(in the rows, 128 means zero)
Known rows, with every step that occurs
teza, nuven, fuboge, biseni, fekuv: [133 133 185 136 124 135 179  63 151 168 106 157  96 172 114 102  60 179
 139 105 181  83 134 145  58 125 161 110 131  62 132 187 102]
getok, biseni: [124 114 131 123 156 121 152 100 139 166 136 149 149 142 124 120 108 163
 150 118 142 114 121 118 112 118 144 138 153 109 134 154 123]
biseni, teza: [119 126 127 127 132 122 142 114 148 145 125 158 108 170 133 133 124 149
 154 138 141 141 141 128 120 122 113 122 147 101 142 144 122]
mesiz, biseni, fekuv: [108 144 149 132 124 122 170  88 142 178 105 134 142 160 116 130 103 166
 178 134 176 118 120 152  87 148 133 110 148  74  88 166 100]
nuven, fuboge, biseni: [136 120 151 105 153 111 151 106 161 138 122 145  92 133 106  98  95 153
 138  98 158 106 145 140  86 136 190 126 133 100 160 186 122]
teza, nuven, fekuv: [124 126 141 161 124 108 177  83 133 161 142 165 136 161 108 138  73 163
 144 128 145  91 121 122 101 101 133 110 161 102 118 150 114]
fekuv, nuven, fuboge, biseni, zivo: [107 121 187 121 157 145 182  83 175 151 117 191 107 137 111  95  64 177
 132  77 161  87 146 164  82 127 193 104 176  66 183 208 114]
mesiz, biseni, fekuv, nuven: [ 88 143 170 143 151 133 196  82 142 179 111 149 160 149 111 143  88 186
 165  98 179 103 120 156  99 132 147  96 176  54 126 175 100]
getok, biseni, tumel: [130 113 134 133 146 144 154  97 173 164 111 150 143 138 129 119  89 182
 122 118 120 129 138 120 107 117 141 122 154 100 134 164 115]
tumel, biseni: [129 107 122 113 138 119 155 132 126 164 148 122 126 150 123 124 116 162
 162 120 134 107 114 147 122 136 151 137 143  95  86 145 144]
pobu, tumel, biseni, teza, nuven: [121 117 153 134 146 148 146 104 158 164 140 138 124 186 140 137  77 163
 163 136 144 132 110 131 105 126 124 157 162  65 105 154 139]
nuven, fuboge, biseni, mesiz: [114 115 182 112 147 114 159  95 184 128 112 149  95 136 108  93  98 168
 138 110 153  99 153 146  76 152 189 149 132  80 156 228 102]
fekuv, nuven, teza: [114 124 141 143 168 124 182 100 142 147 141 170 161 150 138 133 103 180
 135  91 116 124 135 106 127 100 149 106 203 101 158 153 126]
nobut, biseni, teza, nuven, fekuv: [ 97 138 196 177 130 142 181  54 126 164 139 176 133 174 117 117  69 193
 142 150 155 114 113 114  80 106 138  95 190  79 154 158 115]
fuboge, nuven: [123 109 123 108 136  95 148  96 146 145 120 129 108 147 108 115 124 151
 147 101 134 112 140 139 123 133 139 122 133 125 150 175 147]
pobu, nobut, biseni: [114 145 164 121 140 131 125 127 107 151 138 123 164 111 117 139 119 147
 143 134 152 123 120 122  79 121 162 131 170 116 130 182 127]
mesiz, biseni: [119 133 142 117 146 107 162 124 147 164 129 124 139 140 107 134 119 146
 174 122 158 124 124 148 106 138 155 138 147  97 104 160 110]
fuboge, biseni, tumel, pobu, nobut: [137 150 132 115 168 114 157 119 159 143 121 156 101 144 129 103 125 179
  94 131 147 103 148 133  57 111 169 128 145  81 126 233 133]
mesiz, biseni, tumel, pobu, nobut: [116 161 152 135 156 108 173 127 173 157 143 145 144 142 130 126 117 167
 125 141 161  97 129 153  70 111 159 128 162  76 109 229 107]
tumel, biseni, teza, nuven, fekuv: [118 119 170 165 133 131 205  82 129 171 169 178 116 208 131 117  67 192
 157 145 154  74 109 132 102  99 125 111 182  62 100 151 127]
tumel, pobu, nobut, biseni, getok: [ 83 164 173 145 143 129 151  85 128 163 140 139 128 150 139 108 132 175
 128 154 171 107  99 137  61 121 166 116 168  84 147 209 117]
tumel, pobu: [114 126 103 133 147  85 152 109 149 150 146 149 110 151 125 120 141 155
 137 134 144 117 118 145 109 125 144 130 130 104 137 172 133]
nuven, teza: [135 126 122 131 144 111 155 106 142 145 139 152 141 159 145 118 119 160
 146 128 111 138 136 103 119 115 133 122 175 120 121 143 123]
biseni, getok: [109 129 128 130 119 130 143  95 150 161 104 134 107 163 129 132 118 153
 155 132 143 131 129 138 111 134 130 116 139 102 129 142 109]
pobu, tumel, biseni, mesiz: [101 104 142 115 151 129 130 110 175 144 126 118 143 139 125 135  99 163
 164 137 126 137 118 145 100 168 154 176 146  77  93 200 134]
fekuv, nuven: [107 120 129 131 157 121 160 118 140 151 128 151 144 127 110 153 108 157
 141  86 138 117 132 137 129 113 150 115 164 101 163 153 126]
fuboge, biseni, mesiz: [116 120 152 104 152 120 153 104 152 140  91 140  96 144 106 106 131 174
 143 121 141 120 150 137  85 154 162 161 128  82 120 206 118]
tumel, pobu, nobut, biseni: [100 152 156 132 157 108 143 114 117 151 159 139 147 124 128 116 138 160
 127 145 161 109 106 132  69 117 171 129 165 101 141 210 135]
nuven, fuboge: [124 114 138 127 129 105 138 112 168 138 144 142 123 131 116 125  90 135
 146 112 148 113 135 144 108 128 161 120 139 116 162 164 111]
pobu, nobut: [131 139 126 115 136 110 128 144 123 146 141 138 150 130 126 151 123 126
 147 129 149 105 135 127  99 106 134 139 152 123 115 175 120]

Rows
[124 134 143 126 136 131 161 119 181 161 103 128 137 136 110 135  98 168
 146 121 137 138 141 152 100 136 151 122 149  87 107 171 104] : mesiz, biseni, tumel
[122 120 171 125 171 148 178  97 193 140 103 166 106 119 102 112  59 193
  96  65 141 107 161 141  87 120 201  94 164  71 197 203 118] : fekuv, nuven, fuboge, biseni, tumel
[104 114 159 139 153 117 166 105 168 142 149 161 140 120 109 138  75 152
 136  77 151  96 134 147 119 110 175 104 167  98 198 176 114] : fekuv, nuven, fuboge
[119 118 207 127 140 127 177  84 181 143 113 152  94 154 109  99  78 175
 134 103 162  80 145 147  69 133 182 159 127  66 146 221  94] : teza, nuven, fuboge, biseni, mesiz
[138 134 163 125 147 141 170 100 138 161 107 159  77 190 121 112 109 177
 142 119 160 114 143 123  88 112 133 141 141  71 131 159 124] : fuboge, biseni, teza, nuven
[127 117 166 138 130 143 176 112 133 172 153 149 109 199 142 123  97 179
 163 129 151  96 113 143 114 110 120 142 151  64  95 138 129] : tumel, biseni, teza, nuven
[100 125 151 147 170 154 181  64 148 165 134 155 175 166 151 127  57 207
 150 110 129 131 109 113  98 131 146  99 224  54 114 174 141] : pobu, tumel, biseni, fekuv, nuven, teza
[ 98 117 150 142 143 145 190  90 120 179 133 149 144 160 125 134  82 200
 154  97 156  87 109 156 111 130 144  95 173  52 109 160 134] : tumel, biseni, fekuv, nuven
[116 119 170 117 180 124 178 100 161 142 128 162 111 124  99 110  78 173
 125  65 162  92 144 142  94 119 205 109 166  80 199 195 124] : fekuv, nuven, fuboge, biseni
[116 120 126 146 163 119 172  81 182 163 135 164 129 154 139 100 108 198
 105 128 129 113 123 130  96 114 151 121 149  87 148 193 124] : getok, biseni, tumel, pobu
[124 130 161 121 131 124 161  71 154 152 102 154  94 153 115  95  78 173
 143 112 173  99 144 144  66 145 169  98 135  77 141 192 113] : nuven, fuboge, biseni, fekuv
[ 90 163 204 159 158 162 182  70 105 162 135 167 199 141 146 126  84 206
 129 117 150 109 119 101  67  99 152  78 240  75 147 196 115] : pobu, nobut, biseni, fekuv, nuven, teza
[131 117 165 141 119 119 158 103 166 153 145 148 122 149 119 128  71 141
 144 106 155  93 129 146 102 107 154 132 133 102 151 157 101] : teza, nuven, fuboge
[121 135 139 108 143 136 157  92 144 161  82 134  75 167 118 105 122 172
 144 119 154 125 138 132  87 141 158 123 135  84 126 164 120] : fuboge, biseni, getok
[ 91 119 189 160 157 144 195  47 162 170 140 185 165 146 127 115  45 194
 137  84 176  73 118 137  91 111 165  86 185  66 191 190  99] : getok, biseni, fekuv, nuven, fuboge
[100 133 145 147 144 127 149  87 168 152 121 140 120 130 122 105 117 196
 105 140 125 148 120 143  84 138 170 106 149  90 155 190 132] : nobut, biseni, tumel, pobu
[ 96 157 228 166 147 128 172  83 151 150 182 177 130 167 144 100  87 172
 121 144 190  76 106 138  52  91 166 122 177  67 186 226 106] : tumel, pobu, nobut, biseni, teza, nuven, fuboge
[118 145 118 127 152  87 145 133 133 145 163 152 133 143 137 129 143 138
 133 141 159  91 120 137  88 104 142 137 145 110 127 201 129] : tumel, pobu, nobut
[123 108 113 109 156 124 122 119 151 154 137 113 141 137 121 139  95 147
 164 126 130 146 111 136 110 150 156 152 153  96  96 160 153] : pobu, tumel, biseni
[125 133 194 131 133 144 178  70 170 165 103 146  73 177 119  95  71 173
 136 102 176  85 133 142  69 119 177 123 134  67 154 177  96] : teza, nuven, fuboge, biseni, getok
[109 125 187 126 181 137 185  89 170 138 131 184  93 158 118 105  80 181
 128  81 170  99 150 135  95 111 182 101 177  63 214 195 121] : fekuv, nuven, fuboge, biseni, teza
[ 92 159 173 144 158 123 150 104 125 147 163 161 131 157 147 109 139 172
 129 160 169 114 114 126  71 110 147 121 178  86 161 210 130] : tumel, pobu, nobut, biseni, teza
[119 147 166 128 133 155 125 123 139 149 113 127 159 106 121 139  99 167
 115 134 127 140 139 125  74 121 159 114 171 105 132 190 119] : pobu, nobut, biseni, tumel
[101 145 160 130 133 125 170  94 159 175 106 125 122 164 119 126 116 159
 175 131 170 125 119 150  98 144 149 124 152  78 106 157  94] : mesiz, biseni, getok
[ 95 115 198 121 176 127 184  86 183 131 115 167 113 125 102 106  84 188
 125  75 158  85 150 148  84 135 204 135 160  62 194 237 106] : fekuv, nuven, fuboge, biseni, mesiz
[110 118 140 126 127 140 163 105 136 176 127 121 106 176 134 117 113 175
 164 129 146 107 109 151 112 143 146 124 146  77  93 142 126] : tumel, biseni, getok
[108 148 190 169 137 120 212  72 149 172 145 179 134 196 116 128  69 179
 167 144 179  89 118 132  89 102 131 110 186  63 119 167  95] : mesiz, biseni, teza, nuven, fekuv
